Each row comes from the steps of one path. Every step used is in the known rows, and no mark comes twice. Write the path behind each row, first mark first.
Known rows:
M-F-G: -251 -184 155 387 -118 27 -291 70 -70 3 42 600 -141 95 -181 37 155 723
 117 -180 243 -345 -172 -312 484 42 538 252 179
X-D: -58 -247 -41 -310 461 -9 -48 -5 47 -270 222 804 169 73 -118 -45 280 328
 354 -132 297 -208 -307 -251 409 166 110 189 -357
F-M-R: -88 -324 297 29 386 157 49 132 -159 -288 -2 483 -182 174 -145 -62 -82
 609 -233 -220 344 -119 -302 -359 125 -95 -111 -138 -154
M-F-G-R: -200 -300 117 341 67 0 -321 93 -237 -155 134 479 -249 16 -20 87 79 786
 134 -60 156 -223 -143 -279 445 -201 172 -79 267
S-G-F: -147 -354 -200 410 -216 215 -278 -34 282 -450 194 432 98 -166 -91 -69
 122 504 299 442 241 -283 -415 -177 279 -48 207 104 -160
R-Q: -106 -258 -132 -1 237 203 -237 -98 150 -238 56 484 303 -202 -289 11 89
 579 228 -144 444 -303 -361 -344 184 19 281 115 -118
Y-M-F-G-R: -255 -95 166 294 117 -65 -450 159 -210 36 66 173 -612 8 93 266 121 812
 -34 -217 -86 -274 -244 -158 475 20 80 -133 412
D-X: -157 -235 306 102 227 94 -103 -3 509 -184 54 575 261 26 -222 22 123 654
 366 -17 206 -284 -374 -398 297 7 37 -49 -260
G-S: -37 -493 154 7 433 28 121 9 152 -408 81 594 331 92 -213 -26 107 514 178
 -275 458 -41 -314 -303 304 47 268 -191 -189
S-G: -392 -361 28 252 163 114 -110 -27 252 -328 276 381 152 -85 -203 -141 1
 579 234 236 421 -216 -466 -268 309 133 429 183 -144
R-G-S: 18 -418 107 116 357 199 167 38 336 -231 37 542 393 193 -1 -236 -123 411
 266 -229 472 14 -424 -334 61 339 486 -5 -136
R-G-F-M: 56 -239 -84 420 -137 444 -56 122 264 -103 -29 473 -27 18 -105 -74 -55
 524 94 126 70 -120 -427 -220 67 49 159 106 -132
M-R: 8 -300 218 -9 368 65 -133 18 1 -406 125 637 123 126 -42 -167 143 579 10
 -197 567 -311 -278 -358 131 -14 59 -96 -124
G-F: 86 -282 -61 325 -150 160 -232 3 198 -410 157 639 214 -115 -185 34 407
 636 254 112 289 -354 -261 -201 299 -161 119 -37 -173
S-G-D-X: -280 -365 65 246 193 190 -118 123 256 -383 -85 503 186 52 -41 -320 -125
 410 439 376 43 -46 -349 -254 41 -57 47 10 -183
Y-M-F: -194 -10 -20 248 -192 76 -428 47 -64 -42 111 475 -328 7 -129 117 417 704
 -46 -246 119 -428 -348 -167 477 231 108 161 89
R-G: -64 -213 89 283 210 244 -70 44 354 -81 165 534 354 34 -112 -219 62 584
 306 -33 479 -236 -454 -357 113 293 543 192 -89
M-R-G: 73 -198 160 102 330 216 -130 51 175 -214 76 608 194 212 154 -361 -82 448
 109 -142 627 -260 -412 -422 -139 271 276 83 -59
F-M-Y: 171 -238 199 111 58 271 145 326 44 -66 15 531 -121 -17 -441 -102 38 846
 -257 -147 193 88 -270 -162 213 -75 -37 -48 -243
R-M-Y-S: 795 -165 503 371 -259 293 -314 151 308 -313 68 432 42 -185 -148 -385 198
 592 -250 -383 329 13 -190 -121 127 42 -107 -134 -106
Y-M: -194 -70 212 141 279 6 -183 71 216 -102 164 296 -100 -37 -200 160 313
 696 64 -231 228 -294 -392 -171 384 257 269 -35 -66
R-M: 198 -150 323 185 -25 297 -230 119 183 -254 208 453 271 -214 -28 -120 133
 499 65 -165 354 -166 -439 -200 214 -4 386 7 -31
W-Q: -363 -378 164 -52 223 138 -110 137 84 -276 299 552 483 -254 -159 12 151
 769 217 -48 367 -33 -333 -345 561 124 380 5 -18
F-G-X: -406 -119 419 481 373 -60 -61 199 286 49 226 491 -36 -40 -314 90 186 559
 332 -208 338 -211 -208 -191 275 -106 404 -29 253
F-M-Y-S-G-X-D: 91 -245 64 132 269 100 -31 206 223 -212 97 535 -626 -2 -364 -270 -82 159
 16 -118 -20 219 -172 -12 156 25 -693 77 -246
F-M: -248 -319 211 175 292 173 99 97 -4 -153 94 440 -76 -1 -420 77 21 715 -42
 -113 181 -62 -323 -253 336 -67 177 -25 -212
S-G-F-M-Y: 138 -276 -158 378 -417 395 -36 301 148 -269 -9 414 -268 -147 -204 -151
 -126 665 -166 393 5 42 -393 -34 111 -153 -168 65 -275

Write each row's path:
-200 -295 53 182 463 -105 -249 -95 382 -413 298 621 -197 -16 -229 -190
 183 27 468 -50 223 -127 -197 -155 328 137 -312 140 -129 -> Y-S-G-X-D
193 -426 167 -68 491 173 108 59 165 -360 -52 614 266 363 272 -357 -259
 299 30 -324 653 -34 -410 -406 -170 299 218 -102 -65 -> M-R-G-S
-76 -488 1 652 -147 213 -215 -118 268 -484 -5 218 -404 -79 -290 -46 -49
 510 -57 232 -32 -79 -243 -207 301 -64 -277 -59 -235 -> Y-S-G-F-M
-396 -201 -140 -47 460 2 -140 84 244 -275 365 706 -64 -82 -136 -117 101
 55 573 98 273 -168 -433 -123 271 70 -50 267 -113 -> S-G-X-D
-48 -244 231 121 381 298 56 135 47 -113 -54 446 -124 220 33 -244 -323
 497 -144 -172 367 -90 -443 -410 -142 170 97 48 -113 -> F-M-R-G
-310 29 184 376 -81 -45 -372 125 -46 174 -13 279 -503 103 -43 193 207
 726 -62 -323 27 -387 -278 -192 531 259 482 187 275 -> Y-M-F-G
-186 -485 223 478 185 22 -240 -218 379 -475 204 275 -6 -25 -292 -200 64
 549 170 85 357 -132 -263 -312 360 168 158 57 -189 -> Y-S-G
437 -254 205 161 -186 387 -279 335 105 -388 254 215 -30 -361 204 -337
 -259 583 -87 214 236 128 -504 -30 26 -169 -116 -164 33 -> S-G-R-M-Y
451 -121 403 658 -292 296 -381 244 507 -299 240 338 -176 -359 -133 -442
 18 297 -50 -110 277 73 -312 20 -12 -50 -301 -75 148 -> R-M-Y-S-G-X
81 -436 214 -50 538 254 272 123 22 -256 -195 457 -78 389 172 -271 -494
 319 -217 -332 384 154 -437 -410 -187 192 42 -168 -108 -> F-M-R-G-S
598 -58 307 160 -267 391 -201 340 157 -162 110 539 223 -262 -32 -304 120
 641 -138 -201 355 -27 -399 -61 68 1 185 0 -73 -> R-M-Y
-300 -88 216 -25 619 -137 -25 201 187 34 211 734 -119 93 -177 70 184 197
 488 -266 231 -188 -210 -169 326 5 193 150 74 -> F-G-X-D
98 -36 309 407 -440 246 -440 177 -96 8 28 451 -142 -71 136 -61 12 519
 -50 -243 196 -292 -315 -235 342 6 562 248 285 -> R-M-F-G
-176 -121 10 -148 523 -23 -80 105 180 -199 327 890 31 -36 -248 -17 374
 147 524 -214 276 -206 -259 -133 309 -18 -168 109 -155 -> G-X-D
116 -226 560 208 229 149 -237 216 39 -210 169 166 -56 -180 195 48 -155
 589 50 -137 165 -50 -364 -187 204 -214 334 -258 268 -> F-G-R-M
242 -273 325 108 141 267 -285 143 33 -423 292 312 140 -335 135 -66 33
 563 83 -103 228 -59 -433 -124 186 -240 29 -305 70 -> G-R-M
143 -474 -225 308 -13 297 -425 -211 53 -584 -217 181 -519 -50 13 -178
 -367 279 -286 68 144 -174 -237 -328 -88 -159 -601 -87 -163 -> Y-S-G-F-M-R-Q
-82 -470 255 501 183 102 -263 -75 399 -504 -142 432 22 111 -126 -402 -57
 407 344 221 12 30 -142 -307 56 18 -222 -144 -208 -> Y-S-G-D-X
-187 -242 391 268 371 28 -64 220 212 -89 -265 539 126 222 -62 -126 -36
 557 349 6 -1 -41 -135 -322 80 -114 301 -103 12 -> F-G-D-X
73 -236 245 94 385 416 75 290 74 -120 -419 579 -87 371 229 -448 -427 333
 24 -8 2 113 -309 -385 -429 -3 -299 -126 -113 -> F-M-R-G-D-X
208 -418 182 446 -52 126 -207 19 373 -365 143 397 -42 -69 -350 -383 61
 656 -36 34 350 21 -197 -194 199 176 -14 26 -229 -> M-Y-S-G
311 -397 206 435 -13 206 -221 168 375 -440 -241 536 -58 75 -128 -580 -50
 514 134 185 -9 189 -67 -178 -67 -8 -457 -132 -256 -> M-Y-S-G-D-X
439 -368 -92 616 -418 209 -355 15 408 -489 78 468 -104 -149 -196 -331
 186 584 -2 241 201 -104 -164 -94 175 -13 -251 -39 -236 -> M-Y-S-G-F
-97 -573 -112 236 388 112 -443 -303 197 -596 184 74 -107 -315 -145 -116
 -207 503 201 92 286 -90 -304 -322 165 -84 -284 -191 -43 -> Y-S-G-R-Q
206 -249 311 230 -220 191 -245 148 -112 -132 -96 437 -80 85 221 -104
 -172 373 -89 -408 196 -54 -295 -220 264 9 526 60 303 -> R-M-F-G-S
854 -273 491 303 -112 272 -389 196 148 -474 156 331 -85 -303 16 -306 105
 659 -207 -278 208 150 -151 -84 87 -195 -452 -477 -3 -> G-R-M-Y-S
137 -9 245 104 398 219 -234 262 224 -78 -360 426 -145 338 442 -364 -143
 309 100 -129 63 -143 -386 -315 -364 321 -191 -131 42 -> Y-M-R-G-D-X
-336 -486 42 173 368 85 -184 4 105 -486 346 255 30 -194 -40 -54 -116 623
 265 319 294 -114 -408 -228 275 -106 75 -158 -63 -> S-G-R
270 -518 192 376 136 67 -229 66 238 -546 228 287 -211 -169 -183 -308 -12
 746 -13 112 237 118 -171 -162 191 -72 -407 -312 -126 -> M-Y-S-G-R
-358 -52 196 562 -82 3 -277 160 47 91 184 664 -260 -5 -262 58 273 559
 274 -214 234 -346 -136 -192 372 -130 270 127 385 -> M-F-G-X
-148 -292 -183 141 70 126 -445 -29 -253 -106 -6 376 -242 -163 5 108 -102
 685 109 -128 148 -289 -176 -345 275 -230 96 0 308 -> M-F-G-R-Q
-155 -110 284 295 409 295 56 257 170 -26 54 533 -254 111 -67 -213 -212
 326 15 -225 370 -88 -411 -293 -271 2 -196 -52 100 -> F-M-R-G-X
-332 192 17 84 195 -162 -378 232 -60 234 66 614 -715 113 18 192 311 197
 254 -437 -94 -347 -257 -40 443 189 -27 271 325 -> Y-M-F-G-X-D
178 -288 -258 -23 43 380 -273 -27 -144 -385 -204 431 -240 -81 18 1 -163
 436 -231 -65 180 -276 -294 -310 -107 -305 -401 -113 -140 -> G-F-M-R-Q
